Each row was made from one small tree. The marks that hang from a mark follow it in brackets, in alphabetical order. Every link used is in the known rows. Write each row's tree.
(in the rows, 128 means zero)
Known rows
nasipe[vodim[kito[sesit] roko[duded]]]: [120 161 142 127 128  94 103 114 176 152 168 111  93 115 105 109 151 114
 150 136 147 101]
roko[duded nasipe vodim[kito]]: [149 132 160 132 166  66  41  88 103 150 129 125  94 145 189 124 131 156
 138 153 186  77]
roko[duded vodim[kito[sesit] nasipe]]: [137 136 137 123 105  96  93  98 137  86 160 106 112 127 167 150 117 126
 153 144 167 107]
roko[nasipe]: [133 130 157 119 197 166  75  91 104 144 105 116  77 140 172 103 115 141
 127 132 152  90]
roko[duded sesit[nasipe] vodim]: [139 114 112 112 121 124  88 108  47 117  98 136  85 154 191 115 119 183
 119 162 203  78]
sesit[nasipe[vodim]]: [105 131 144 110 112 173  96 123 134 145 144 121  93 157 146 108 132 126
 150 123 186 104]
kito[duded]: [118 111 128 131 150 133 134  71  72 157 108 120  98 156 132 104 133 134
 173 137 127 100]
nasipe[vodim[roko[duded]]]: [135 147 152 126 159  87 110  94 113 203 153 120  89 142 112  86 132 133
 153 141 162  75]
roko[nasipe sesit vodim]: [133 124 151 115 208 145  83 108  75 108  64 135  78 127 200 104  83 174
  68 137 164  75]
nasipe[vodim[kito[duded]]]: [101 129 144 140 104  98 112  97 148 174 158 123 106 150 112 123 163 113
 174 128 140 110]
vusod[kito[duded nasipe vodim[roko]]]: [114 139 131 141 176  47 141 109 123 105 145 114 136 133 118 119 140 137
 158 110 143 130]
vodim[kito[duded] nasipe]: [118 121 138 139  99 125  98  83 152 149 166 115 102 154 133 147 175 119
 192 133 133 109]
vusod[kito[duded nasipe sesit vodim[roko]]]: [105 147 113 134 168  76 159 124 129  41 132 104 143 112 111 120 118 129
 144 108 130 155]
kito[duded sesit[nasipe]]: [101 115  97 114 105 194 119 108  80  67 106 114 103 151 134 112 131 134
 168 134 149 138]
roko[duded sesit vodim[kito nasipe]]: [146 126 134 130 111  80  78  97 122 136 151 127  90 135 180 151 140 156
 128 159 174  75]
vodim[kito[sesit] nasipe roko]: [115 152 153 116 148 171 104 115 221 112 158 105  86 107 135 134 155 106
 146 110 119 101]
duded[nasipe[vodim]]: [139 137 142 107 134 170 113 121 139 144 134 113  77 146 150 113 128 131
 110 127 151  95]
kito[vodim]: [125 134 153 120 158 128 140  84 119 170 137 113 103 126 162 107 109 137
 134 119 155  86]
vusod[kito[duded nasipe]]: [116 112 118 140 156  71 135 101  89  71 131 109 125 154 134 132 141 124
 185 131 133 138]
duded[nasipe]: [152 125 135 105 159 189 111 102 121 139 116 112  66 146 173 118 137 142
 120 131 137  84]
vusod[kito]: [115 116 160 122 184 123 134  93 132 161 132 116 101 125 142 116 146 122
 148 122 135  93]
kito[duded nasipe sesit vodim[roko]]: [117 151 103 128 158 101 153 112 109  46 118 102 126 126 128 111  94 132
 148 113 132 143]
nasipe[vodim[kito[duded sesit] roko]]: [ 94 150 136 132 129 120 126 116 178 131 144 117 105 120  88 110 155 108
 155 116 116 122]
vusod[kito[duded[nasipe] sesit vodim[roko]]]: [120 145 116 117 159 140 155 125 139  93 127 113 116 107 108 114 147 148
 101 113 125 133]

Which tree is each row?
[128 140 145 116 180 173 113 106 147 147 124 124  65 121 145 113 135 146
 112 129 130  70] -> vodim[nasipe roko[sesit]]
[139 152 153 104 166 170 108 127 164 168 131 119  69 137 134  98 140 135
 102 117 141  81] -> duded[nasipe[vodim[roko]]]
[139 120 120 127 111 148  99  97 141 140 134 117  78 156 148 138 187 140
 156 138 128 102] -> vodim[kito[duded[nasipe]]]
[ 91 140 142 130  98 131  77 123 181 171 158 132  96 157 108 116 198 127
 180 120 163 106] -> sesit[nasipe[vodim[kito[duded] roko]]]
[117 131 128 106 165 196  98 122 132 145  99 135  58 133 159  99 158 161
 116 129 157  72] -> vodim[roko[sesit[nasipe]]]
[169 152 110 115 148 125 111 112 101 165 125 124  64 124 154 106 139 186
  75 155 169  70] -> kito[vodim[roko[duded[nasipe] sesit]]]
[120 146 134 113 123 171 145 107 146  89 158  98 115 110 152 129  90 119
 124 114 153 124] -> kito[sesit vodim[nasipe]]
[ 93 126 131 131  66 132  80 118 151 149 163 127 104 166 122 130 184 125
 185 130 174 122] -> sesit[nasipe[vodim[kito[duded]]]]
[ 94 137 127 134  96 125 129 113 151 109 147 112 113 129 103 123 143 105
 157 126 126 137] -> nasipe[vodim[kito[duded sesit]]]
[125 131 110 138 134  77 139  92  75  85 134 107 127 155 149 123  99 138
 169 127 156 132] -> kito[duded nasipe vodim]
[107 137  97 129 117 113 142 125  94  19 125 100 124 146 121 118  85 109
 160 127 137 164] -> kito[duded nasipe[vodim] sesit]
[141 141 106 119 153 153 134 110 102 143 103 132  76 129 135 105 146 182
  78 135 135  89] -> kito[duded[nasipe] vodim[roko[sesit]]]
[127 131 177 123 187 116  55 100 147 131 109 125  94 133 197 125 123 144
 120 124 165  79] -> roko[nasipe vodim[kito]]
[115 126 109 132 130  78 118 114 116   4 108 108 128 137 168 145 102 123
 164 124 134 142] -> roko[vodim[kito[duded nasipe sesit]]]
[121 120 136 137 163 102  69 103  94 111  86 141  89 136 174 126 134 170
 101 145 153  94] -> roko[nasipe sesit vodim[kito[duded]]]
[133 110 122 123 146 142 126 102 103 124 124 119  98 150 129 126 171 143
 140 135 127 116] -> vusod[kito[duded[nasipe]]]
[ 99 142 109 115 122 169 131 115 113  95 120 119 114 130 122  99 130 146
 146 115 162 130] -> kito[duded sesit[nasipe] vodim[roko]]
[112 149 152 117 177 153 116 108 203 132 127 110  83 101 136 113 152 113
 143 109 111  89] -> vodim[kito[sesit] roko]
[109 153 176 126 163 112 104 112 213 201 160 122  86 124 122 108 165 111
 146 110 136  75] -> nasipe[vodim[kito roko]]
[123 146 149 133 193 116  97  88  94 164 113 126 104 137 130  89 125 161
 126 123 154  99] -> kito[duded vodim[roko[nasipe]]]
[134 162 113 123 150  83 116 127 119  65 145  98 105 133 123 104  93 118
 149 138 159 128] -> kito[nasipe[vodim[roko[duded]]] sesit]
[123 119 128 139 139  49 106  98 112  70 119 117 121 159 176 145 125 132
 177 127 146 116] -> roko[vodim[kito[duded nasipe]]]
[133 149 106 112 146 166 146 114 116  94 112 111 100 120 122 104 124 151
 101 120 127 121] -> kito[duded[nasipe] sesit vodim[roko]]
[116 143 130 109 152 175 110 122 136 153 119 133  79 121 159 101 142 169
  96 120 175  78] -> kito[vodim[roko[sesit[nasipe]]]]
[ 98 134 129 109 120 164 131 135 149  77 146 110 125 109 147 125 133 131
 126 111 179 137] -> vusod[kito[sesit[nasipe] vodim]]
[122 154 130 121 176 123 106 126 199  54 133  99  91 111 155 130 137 106
 156 109 119 117] -> vodim[kito[nasipe sesit] roko]
[135 136  96 114 111 169 154 109  91  72 114 106 105 129 140 119 112 148
 110 129 140 135] -> kito[duded[nasipe] sesit vodim]
[121 140 144 121 174 159  80 128 111 132 108 128  73 127 152  99 106 149
  76 139 164  97] -> roko[nasipe[vodim] sesit]
[113 119 137 112 126 148  77 125 148 113 108 139  81 135 200 138 154 160
 114 131 178  79] -> roko[sesit[nasipe] vodim[kito]]
[101 142 136 139 136 102 113 115 162 181 134 137  84 128 100 109 177 138
 128 131 124  89] -> nasipe[vodim[kito[duded] roko[sesit]]]
[134 120 120 121 100 102  66 111 106 130 126 137  83 147 191 137 158 172
 132 160 200  77] -> roko[duded sesit[nasipe] vodim[kito]]
